What can hang from each mark:
pelola: libuv
libuv: babaraz bipeb dume pelola
dume: libuv
bipeb: lazan
babaraz: pimuku
nuvo: pelola
lazan: bipeb dume latef

Every row comes from one small tree of marks. The marks that hang from a mark follow it in brackets, in alphabetical order. Every link used is in the known rows. Which tree was each row made from?
Known rows:
libuv{babaraz{pimuku} bipeb{lazan} pelola}: [ 0.64 -0.07  1.29 -1.56 -0.32  0.86  5.72  1.70  2.08 -4.02 -1.84 -2.03
 -0.62 -0.87  1.75  0.70  2.46 -0.51  2.81 -2.24 -4.10  1.65  0.23]
lazan{dume}: [-0.79  0.68 -0.22 -0.39 -0.93 -0.81 -2.53  0.09  0.20  3.69  1.65 -0.50
  1.83  0.68 -0.53  0.42  1.15  0.51 -2.25  3.94  1.22 -0.94  0.95]
libuv{babaraz pelola}: [ 0.65  0.76  0.76  0.86 -0.52 -1.47  2.66  0.60  0.05 -0.56 -1.47  0.55
  1.15  0.71  0.47 -0.33 -0.09  1.13  2.82 -0.34 -1.90 -0.32 -0.23]
bipeb{lazan{dume{libuv} latef}}: [-0.82 -0.09 -0.51 -0.66 -2.60 -0.06 -3.70 -1.38  1.94  1.22  1.05 -3.91
 -0.18 -0.24 -0.79  1.56  1.24  0.20 -3.95  3.75  3.30 -1.23  2.35]
dume{libuv{bipeb pelola}}: [ 0.84 -1.74 -0.86 -2.19 -0.97 -0.36  1.87  0.21 -0.70  1.40 -0.22 -0.10
 -0.41  1.02  0.28 -1.55  0.14 -1.68  1.46 -2.83 -1.54 -0.74 -0.32]
libuv{babaraz bipeb dume}: [ 0.07  0.63  0.81  3.76  2.44  0.36  6.75  1.01  0.54 -2.19 -0.82 -0.23
 -0.26  0.00  1.04 -0.13  0.35 -0.53  2.80 -4.69 -2.05  0.44  1.13]
dume{libuv{babaraz{pimuku}}}: [ 1.47 -1.03  1.22 -0.61 -0.57  0.43 -0.32 -0.62  0.85  2.73  2.10 -0.06
  1.20 -0.17 -0.95 -1.31  0.39  0.28 -0.22  2.22  2.17 -0.46 -0.90]
nuvo{pelola{libuv}}: [-0.42  1.44 -1.43  0.24 -1.56  0.20 -1.29 -0.32 -0.88  0.57 -0.40  2.10
  1.37 -0.22 -0.63 -0.74 -2.55  0.31 -0.67  2.54  1.10  0.31 -1.70]
pelola{libuv}: [ 0.40  0.42 -0.95 -0.79 -2.03 -0.27 -1.94 -0.70 -0.73  1.74  0.11  1.14
  1.24  1.51 -0.59 -0.82 -0.10  0.07  0.38  0.87  1.75 -1.08 -0.26]
lazan{bipeb}: [-0.41  0.47  0.87  0.60 -0.84 -0.24 -2.41 -1.06  0.54  5.90  1.36  3.49
  1.86 -0.04 -0.63 -0.66 -2.50  0.16 -0.81  0.86  1.42  0.19  0.70]
libuv{babaraz{pimuku} bipeb dume}: [ 0.47  0.69  2.06  2.31  2.64  1.58  6.03  1.63  1.14 -2.32  0.12 -1.04
 -0.69 -0.49  1.50 -0.16  1.28 -0.75  2.16 -1.91 -2.57  1.19  0.69]
lazan{bipeb dume{libuv} latef}: [-1.23 -0.26  0.45 -0.03  1.26 -0.48 -8.64 -1.58 -1.15  3.89  1.98  1.54
 -0.64 -0.32 -0.99  0.76 -2.42  0.74 -4.39  2.79  2.24 -0.17  0.35]
dume{libuv{babaraz{pimuku} pelola}}: [ 1.55 -1.14  0.95 -1.46 -0.47 -0.31  0.58  0.26  0.05  0.69  0.64  0.29
  0.31  0.22  0.05 -1.26  0.19  0.07  1.66  1.75 -0.19 -0.13 -1.34]
bipeb{lazan{dume{libuv{babaraz}} latef}}: [-0.65  0.00 -0.17  0.16 -1.70 -0.22 -2.95 -1.25  2.02  0.03  0.76 -3.58
 -0.11 -0.64 -0.93  1.75  1.23  0.76 -3.27  2.64  3.04 -0.78  2.02]
dume{libuv{pelola}}: [ 1.03 -1.18 -0.65 -1.98 -2.06 -1.06 -0.16 -0.38 -0.44  2.90  0.37  0.17
  0.44  1.30 -0.29 -1.69 -0.55 -0.78  0.86  1.34  0.66 -1.57 -0.18]
lazan{bipeb dume{libuv{babaraz}} latef}: [-1.15 -0.40  0.81  1.18  2.44 -0.71 -7.50 -1.35 -1.19  2.70  1.43  2.11
 -0.60 -0.86 -1.26  1.04 -2.22  1.53 -3.44  1.29  2.01  0.35 -0.11]
pelola{libuv{bipeb{lazan{dume latef}}}}: [-0.80  0.16 -1.48 -1.20 -0.98  0.51 -1.65 -0.38 -0.30 -1.61 -0.95 -1.31
 -0.86  0.54  0.00  1.16  1.55 -0.59 -1.02 -1.63  0.28 -0.18  0.90]
libuv{babaraz{pimuku} bipeb dume pelola}: [ 0.70  0.67  1.55  0.95  2.67  0.67  7.27  2.76  0.08 -4.81 -1.81 -0.77
 -1.82 -0.17  2.87 -0.19  1.00 -0.94  4.24 -2.26 -5.36  1.42 -0.08]
dume{libuv}: [ 0.90 -1.00 -0.19 -0.88 -2.11 -0.22 -1.18 -1.26  0.36  4.43  1.91  0.04
  1.42  0.87 -1.20 -1.71 -0.34 -0.63 -0.77  1.41  2.78 -1.69  0.22]
dume{libuv{babaraz}}: [ 1.14 -1.14  0.26  0.60 -0.57 -0.61  0.21 -1.16  0.46  2.59  1.36  0.64
  1.44  0.30 -1.55 -1.26 -0.40  0.47  0.30 -0.26  2.55 -1.02 -0.50]
dume{libuv{babaraz bipeb}}: [ 0.88 -1.78  0.13  0.33  0.49 -0.01  2.54 -0.69  0.08  1.20  0.70  0.76
  0.50  0.09 -0.92 -1.24  0.42 -0.47  1.14 -4.12  0.43 -0.41 -0.36]

Write each row's tree:
[ 0.40  0.69 -0.39  2.35  0.93 -0.25  1.57  0.22 -1.04 -1.94 -0.95  1.30
 -0.05  0.66  0.11 -0.33 -0.24  0.42  2.23 -0.91  0.91 -0.32 -0.30] : pelola{libuv{babaraz dume}}
[ 0.57 -0.33  0.05 -1.25 -0.40  1.41  2.07  0.24  0.80 -2.99 -0.77 -0.45
 -0.32 -0.39  0.19  0.43  2.35 -0.23  1.69 -2.44 -0.63  1.20 -0.62] : pelola{libuv{babaraz{pimuku} bipeb{lazan}}}
[-0.73 -0.05 -0.59 -1.47 -2.51 -0.52 -3.25 -0.75  1.51  0.02 -0.02 -3.88
 -0.70 -0.04 -0.16  1.50  1.18  0.00 -2.85  3.30  1.89 -1.21  2.01] : bipeb{lazan{dume{libuv{pelola}} latef}}
[ 0.74  0.96  0.59  1.27  1.01  0.57  0.95  0.72 -0.57 -2.03 -0.26  0.75
 -0.31  0.43  0.55 -0.35  0.37  0.38  2.02  1.18  0.52  0.27 -0.72] : pelola{libuv{babaraz{pimuku} dume}}
[-0.80 -1.51  0.32  0.32  2.34 -0.86 -4.51 -0.39 -0.88  3.89  2.19  3.90
  0.42 -0.97 -1.28  0.14 -1.53  0.76 -2.01  0.53  1.83  0.60 -0.94] : lazan{bipeb dume{libuv{babaraz}}}
[-0.59 -0.41 -1.69 -1.69 -1.11  0.44  0.09  0.11 -0.15 -1.10 -0.76 -0.61
 -0.48  0.44 -0.01  0.75  2.03 -0.87 -0.12 -2.07  0.09 -0.11  0.50] : pelola{libuv{bipeb{lazan{dume}}}}
[-0.04  0.97 -0.37 -0.03  0.65  1.26  1.08  0.55 -0.81 -2.43 -0.73  2.22
  0.43 -1.14 -0.02 -0.37 -1.44  0.42  0.47 -0.09 -1.15  1.89 -2.64] : nuvo{pelola{libuv{babaraz{pimuku} bipeb}}}
[-0.66 -0.37 -0.67 -1.55  0.34 -0.63 -4.04 -0.10 -1.49  0.29 -0.02 -2.05
 -1.46  0.82  0.27  0.67  0.32 -0.09 -2.11  0.91 -1.15 -0.92  0.54] : lazan{dume{libuv{bipeb pelola}} latef}
[-1.73  1.26  0.65  0.78  0.78 -0.52 -7.84 -1.19 -0.63  3.76  1.48  1.34
  0.26 -0.21 -0.50  1.49 -2.28  1.42 -4.25  3.35  1.18  0.21  1.29] : lazan{bipeb dume latef}
[ 1.41 -1.65  0.80 -1.94  0.62  0.40  2.77  0.76 -0.20 -0.90 -0.06  0.17
 -0.71  0.06  0.57 -1.19  0.74 -0.76  2.24 -2.07 -2.27  0.46 -1.30] : dume{libuv{babaraz{pimuku} bipeb pelola}}
[ 0.86 -0.09  0.32 -0.98  0.63  1.08  1.04  0.42 -0.62 -1.86 -0.49  1.04
  0.06  0.32  0.14 -0.29  1.57  0.11  1.99 -2.50 -1.25  0.95 -1.38] : pelola{libuv{babaraz{pimuku} bipeb}}
[ 0.51  0.02  0.40  0.24  0.81 -0.75  5.47  1.11 -0.38 -2.09 -2.26  0.78
  0.15  0.43  1.19 -0.16  0.80  0.03  3.81 -5.10 -4.63  0.62 -0.20] : libuv{babaraz bipeb pelola}
[-0.06  0.68 -0.23  0.55  0.66 -0.15  6.41  2.05 -0.41 -1.83 -2.08 -1.11
 -1.44  1.19  2.55 -0.67  0.24 -2.01  3.48 -2.97 -4.40 -0.18  1.37] : libuv{bipeb dume pelola}
[-0.23  1.39 -1.06  1.36 -0.23 -0.01 -0.21 -0.20 -0.84 -0.92 -0.89  2.71
  1.29 -0.63 -0.79 -0.44 -2.48  1.15  0.14  1.08  0.95  0.77 -2.21] : nuvo{pelola{libuv{babaraz}}}
[-0.35  1.68 -0.90  2.61  0.90  0.06  1.44  0.55 -0.98 -2.49 -1.16  2.20
  0.29 -0.92 -0.06 -0.43 -2.69  0.66  0.77  1.15  0.41  0.81 -1.72] : nuvo{pelola{libuv{babaraz dume}}}
[ 0.30 -1.20 -0.39 -1.12 -2.11  0.70  0.42 -1.49  1.30  1.34  0.57 -2.49
 -0.34  0.02 -0.64 -0.33  0.94 -1.29 -1.26 -2.09  1.59 -0.89  1.59] : dume{libuv{bipeb{lazan{latef}}}}
[ 0.97  1.41  1.88  1.65  1.31  0.05  4.51  2.16  0.43 -2.88 -1.01 -0.62
 -0.64  0.17  2.24 -0.33  0.30  0.14  3.26  2.41 -2.93  0.55 -0.03] : libuv{babaraz{pimuku} dume pelola}
[-0.89  0.20  0.48  1.30  0.53  0.37  1.89 -0.10  1.92 -2.72 -0.75 -2.79
 -0.29 -0.96  0.06  2.10  2.15  0.63 -0.68 -3.08 -0.84  0.48  1.81] : libuv{babaraz bipeb{lazan{dume latef}}}
[-1.13 -0.40  0.15 -0.89  1.23 -0.99 -7.85 -0.89 -1.87  2.70  0.71  1.59
 -1.23 -0.10 -0.35  0.69 -2.63  0.55 -3.06  2.40  0.45 -0.02  0.04] : lazan{bipeb dume{libuv{pelola}} latef}
[-1.15  1.25 -0.05 -0.09 -2.84 -0.09 -3.20 -1.09  2.53  0.89  0.58 -4.03
  0.55 -0.17 -0.33  2.07  1.41  0.59 -3.80  4.04  2.34 -0.99  3.04] : bipeb{lazan{dume latef}}
[-0.77 -0.42 -0.41 -0.79  0.39 -0.02 -4.79 -1.02 -0.84  1.54  1.19 -2.19
 -0.69  0.56 -0.48  0.69  0.40  0.05 -3.38  1.21  0.70 -1.02  1.01] : lazan{dume{libuv{bipeb}} latef}
[-0.79  1.15 -1.56  1.15  0.59  0.79  2.13  0.67 -1.22 -2.21 -1.29  1.65
 -0.46 -0.44  0.51 -0.74 -2.51 -0.82  0.66 -0.80 -0.86  0.99 -1.19] : nuvo{pelola{libuv{bipeb dume}}}
[ 0.58  0.46  0.29  0.85  2.15  1.31  3.18  1.26 -0.83 -3.57 -0.93  0.64
 -1.19  0.24  1.01 -0.25  1.02 -0.61  2.60 -2.48 -1.51  0.92 -0.75] : pelola{libuv{babaraz{pimuku} bipeb dume}}
[-0.90 -1.50 -0.07 -0.83  1.10 -0.72 -5.45 -0.54 -0.90  5.45  2.52  3.33
  0.48 -0.47 -1.22 -0.16 -1.66 -0.03 -2.82  1.67  2.22  0.03 -0.41] : lazan{bipeb dume{libuv}}
[-0.38 -1.00 -0.73 -1.10 -1.57 -0.92  0.20  0.08  1.54 -0.17  0.10 -2.05
  0.02 -0.50 -0.35  0.94  1.91  0.00 -0.89  1.49  1.52 -0.50  0.83] : bipeb{lazan{dume{libuv{babaraz pelola}}}}
[ 1.22 -1.13 -0.02 -0.51 -0.57 -1.20  1.08 -0.22 -0.51  0.96 -0.22  0.83
  0.51  0.70 -0.39 -1.26 -0.19  0.18  2.03 -0.41  0.36 -0.92 -0.92] : dume{libuv{babaraz pelola}}
[-0.58  1.29 -1.08  2.28  1.69  0.58  3.27  0.80 -1.25 -3.64 -1.65  2.13
 -0.44 -0.98  0.41 -0.33 -2.10 -0.12  1.51 -2.20 -1.02  1.47 -1.69] : nuvo{pelola{libuv{babaraz bipeb dume}}}
[-0.38 -0.93 -0.43 -0.38 -1.63 -0.43 -0.23 -0.47  2.16  0.90  1.16 -2.21
  0.65 -0.72 -0.98  1.02  1.90  0.21 -1.96  1.78  3.05 -0.60  1.25] : bipeb{lazan{dume{libuv{babaraz}}}}
[-0.80  0.87 -1.73 -0.37 -1.55  0.99  1.08  0.01  0.00 -1.66 -1.21  0.87
  0.29 -0.94 -0.16 -0.12 -1.50 -0.60 -0.54 -0.37  0.06  1.01 -1.04] : nuvo{pelola{libuv{bipeb{lazan}}}}
[ 0.93  0.17  1.59 -1.32  0.96  0.52  4.53  1.76  0.22 -2.64 -1.42 -0.17
 -0.23  0.00  1.79 -0.16  1.79 -0.17  3.36 -2.02 -4.86  1.24 -0.87] : libuv{babaraz{pimuku} bipeb pelola}
[-0.67 -0.43  0.07  0.39  1.58 -0.30 -3.70 -0.84 -0.84  0.14  0.84 -1.53
 -0.69  0.05 -0.71  1.03  0.68  0.75 -2.43 -0.30  0.44 -0.53  0.46] : lazan{dume{libuv{babaraz bipeb}} latef}
